Known rows, with every way that one mark hangs from another
[kavod sifepum]: [ 0.01  1.97 -2.35 -1.14  0.25  2.22  1.91  2.68  3.04 -0.60 -1.39  0.10
  0.70  0.89  2.05 -1.53  6.06 -0.47  1.09 -3.27]
[takez kego [sifepum [pupegu kavod] tino]]: [ 1.35  4.34 -3.53  5.19  0.50  2.30 -0.61  1.89  1.43 -0.21 -0.71 -0.52
 -1.72  3.99  1.33  0.26  0.97 -0.66 -0.28 -2.19]
[sifepum takez tino]: [-0.02  2.85 -4.45  3.98  2.84  2.14  2.60  0.74  2.08 -2.47 -2.18 -1.78
  0.09  1.38  2.18  2.22  0.20  1.36 -1.23 -4.00]
[kavod [pupegu [takez kego] tino] sifepum]: [ 2.18  0.34 -3.33 -0.84 -0.21  0.35  1.15  3.29  4.26 -1.93 -0.86 -0.03
 -1.32  2.90  0.21 -1.25  1.88 -0.38  0.02 -2.26]
[pupegu [sifepum kavod] [takez kego] tino]: [ 1.77  2.56 -2.89 -1.76  0.82  1.47  3.56  2.71  2.11  0.32 -0.44 -0.68
 -2.47 -0.23  0.18 -0.08 -1.07 -3.65  3.23 -1.14]
[pupegu kavod sifepum [takez kego] tino]: [ 1.09  2.71 -2.66 -4.60 -0.66  1.04  1.11  3.10  2.02  0.21 -0.28 -0.49
 -1.94  0.06 -0.13 -0.63 -4.12 -3.31  4.38 -1.18]
[sifepum takez [tino pupegu]]: [ 0.19  2.53 -4.51  3.75  2.21  1.57  1.83  0.87  1.88 -2.15 -1.98 -2.15
  0.00  2.66  1.54  2.60 -2.26  2.42 -2.96 -4.77]
[sifepum kavod [tino pupegu]]: [ 0.72  2.18 -3.21  3.38  2.59  2.71  1.72  1.10  1.41  0.94 -1.12 -1.05
  0.33  0.43  1.93  1.49 -2.43 -0.78 -1.29 -4.17]
[tino [pupegu sifepum]]: [-0.02  1.32 -2.80 -1.66 -1.40  1.60  0.16  2.58  2.31 -1.18 -1.02 -0.26
  0.65  1.65  1.05 -0.89 -2.74  0.58 -2.60 -3.64]
[sifepum tino]: [-0.20  2.81 -3.10  3.24  0.27  2.47  1.94  1.25  2.51 -1.50 -1.80 -0.89
  1.29  0.53  2.40  0.95 -0.67  0.13 -1.87 -4.30]
[kavod pupegu]: [ 1.11 -1.01 -3.69  0.29  0.18  1.56 -1.39  2.17  3.54 -2.88 -1.23  1.28
  1.75  1.26  1.85 -1.45 -2.24  0.81 -3.09 -2.85]
[takez kego pupegu [sifepum tino]]: [ 2.21  5.26 -4.10  7.57 -0.45  1.02  1.71  1.60  2.50 -2.05 -0.86 -0.26
 -1.97  5.64  1.17  0.01  4.79 -1.08 -2.09 -3.02]
[sifepum kavod pupegu]: [ 1.64 -1.71 -2.69  2.24  2.79  3.46 -0.95  1.01  1.88  1.13 -0.88  0.85
  0.80 -2.06  1.83 -0.26 -0.59 -0.39 -0.24 -1.61]
[takez kego]: [ 1.81  3.25 -3.73  2.15  0.81  2.46  0.68  2.51  1.82 -2.14 -1.16  0.36
  2.18  2.75  2.28 -0.69  2.71 -0.79  0.39 -2.95]
[sifepum [kavod pupegu] tino]: [ 1.13  0.71 -3.98  3.88  3.29  2.82  0.92  1.18  2.48 -0.31 -1.28 -0.07
  0.00  0.18  2.07  0.30 -1.82 -0.87 -1.64 -3.00]
[kavod [pupegu sifepum tino]]: [ 0.66  0.31 -3.20 -1.63 -1.12  0.93 -0.36  2.43  4.26 -0.67 -0.95  0.36
 -0.43  1.16  0.34 -2.01 -3.68 -0.50 -3.76 -2.77]
[sifepum kavod]: [ 0.86  1.04 -2.81  0.36  3.11  3.02  1.41  1.68  1.62  0.65 -0.92  0.79
  1.19 -1.41  2.62 -0.43  0.75 -2.27  1.96 -2.42]
[tino [pupegu [sifepum kavod] [takez kego]]]: [ 1.54  0.92 -3.46 -1.03  0.52  1.67  1.54  2.98  1.31 -1.81 -0.58 -0.34
 -0.71  1.57  0.78 -0.01 -2.34 -0.79  1.00 -2.07]
[tino pupegu]: [ 0.50  0.90 -2.75 -0.24 -0.56  1.34 -0.31  2.10  2.24 -1.17 -1.15  0.04
  2.10  1.65  1.72  0.00 -3.09  1.03 -2.57 -4.39]

Rows
[ 0.87 -1.11 -3.09 -2.54 -1.48  0.29  0.61  2.64  4.25 -2.32 -0.94  0.30
 -1.34  0.18  0.04 -1.03 -5.34 -0.31 -2.16 -1.97] -> [kavod [pupegu sifepum takez tino]]
[ 2.23  0.03 -4.41  2.75  5.12  2.14  1.25  0.54  1.80 -0.73 -1.19  0.28
 -0.58  0.02  1.72  0.53  2.65 -0.89  1.09 -1.95] -> [sifepum kavod [takez pupegu]]
[ 2.46  1.08 -3.98  1.70  2.97  1.92 -2.19  1.16  1.74  0.93 -0.94 -0.79
 -0.58  1.71  0.26  0.82 -2.08  0.58  0.51 -1.87] -> [sifepum [pupegu kavod tino] [takez kego]]
[ 3.22  4.67 -3.28  4.74  1.30  0.68  1.62  1.62  2.37  1.78 -0.03  0.51
 -2.74  3.94  0.48 -0.73  4.31 -3.73  0.40 -2.03] -> [takez kego [pupegu tino] [sifepum kavod]]
[-0.92  3.13 -2.94 -1.76  0.15  2.91  0.42  2.19  1.81  0.17 -1.06 -0.64
 -0.58 -0.32  1.41 -0.96 -2.51 -1.61  1.47 -2.73] -> [pupegu kavod [sifepum tino]]
[ 0.77  3.54 -3.28  0.55  0.56  1.25  1.44  2.67  1.07 -2.04 -0.60 -0.29
 -1.94  2.16  1.67  0.91 -1.53 -2.33  4.44 -1.65] -> [pupegu kavod [takez kego [sifepum tino]]]
[ 0.46  1.10 -2.87 -1.41  0.45  2.12  0.56  2.43  1.70  0.19 -0.69 -0.15
  0.12  0.66  1.12 -0.85 -2.31 -0.66 -1.02 -3.07] -> [tino [pupegu [sifepum kavod]]]
[ 0.27  2.73 -2.17 -2.16  0.75  2.09  2.52  2.04  2.65  2.82 -0.68 -0.39
 -1.23 -1.30  0.60 -1.05 -0.96 -3.43  0.60 -2.44] -> [pupegu [sifepum kavod] tino]
[ 1.69 -0.77 -2.04  1.84  2.21  2.64 -0.46  0.68  2.53  3.31 -0.69  0.24
  0.00 -2.21  0.91  0.16 -2.40 -1.17 -0.94 -2.13] -> [sifepum kavod [pupegu tino]]
[ 2.08 -1.60 -3.25  2.25 -0.13  2.12 -0.72  1.80  2.38 -2.93 -1.13  0.36
  0.82  0.24  1.27  0.57 -1.62  1.39 -0.53 -1.56] -> [sifepum [pupegu [takez kego]]]
[ 1.21  2.28 -3.55 -1.42  1.70  1.57 -1.00  2.82  1.37 -0.14 -0.84 -0.53
  0.28  3.53  1.08 -0.45  0.62  0.30  1.61 -3.38] -> [tino [pupegu [kavod [sifepum [takez kego]]]]]
[ 0.32  1.01 -3.63  3.60  2.17  2.61  1.58  1.22  2.88 -1.05 -1.97 -1.74
 -1.26  1.58  1.21  0.81  5.05  2.48 -1.33 -3.11] -> [kavod [sifepum pupegu takez tino]]
[-0.05  2.88 -3.81  1.92  1.86  1.73  2.73  1.88  2.51 -1.18 -1.85 -2.10
 -1.05  3.20  1.32  0.96  4.07  1.70 -0.88 -4.31] -> [kavod [sifepum takez [tino pupegu]]]
[ 0.19  3.10 -2.32 -3.66  1.92  1.23  0.62  2.12  2.59  2.70 -0.92 -0.76
 -1.11  0.47  0.67 -0.58  0.89 -1.99  3.42 -3.05] -> [pupegu [kavod [sifepum takez]] tino]
[ 0.56 -0.53 -2.56 -3.18 -0.35  0.92 -0.93  2.41  1.64 -1.64 -0.67  0.23
  1.03  0.28  1.29  0.59 -6.71  0.05  1.45 -3.08] -> [tino [pupegu kavod takez]]
[ 2.20  2.99 -3.86  2.03  1.80  1.16  2.05  2.07  3.11 -0.74 -1.26 -0.80
 -1.32  3.85  0.66 -0.64  8.01 -0.11  0.71 -2.80] -> [kavod [sifepum [takez kego [pupegu tino]]]]
[ 0.64  0.11 -4.36  5.89  2.54  2.63  0.31  0.10  2.34 -1.83 -2.13 -1.76
 -0.41  0.70  1.39  2.41 -1.10  3.33 -3.54 -3.09] -> [sifepum pupegu takez tino]
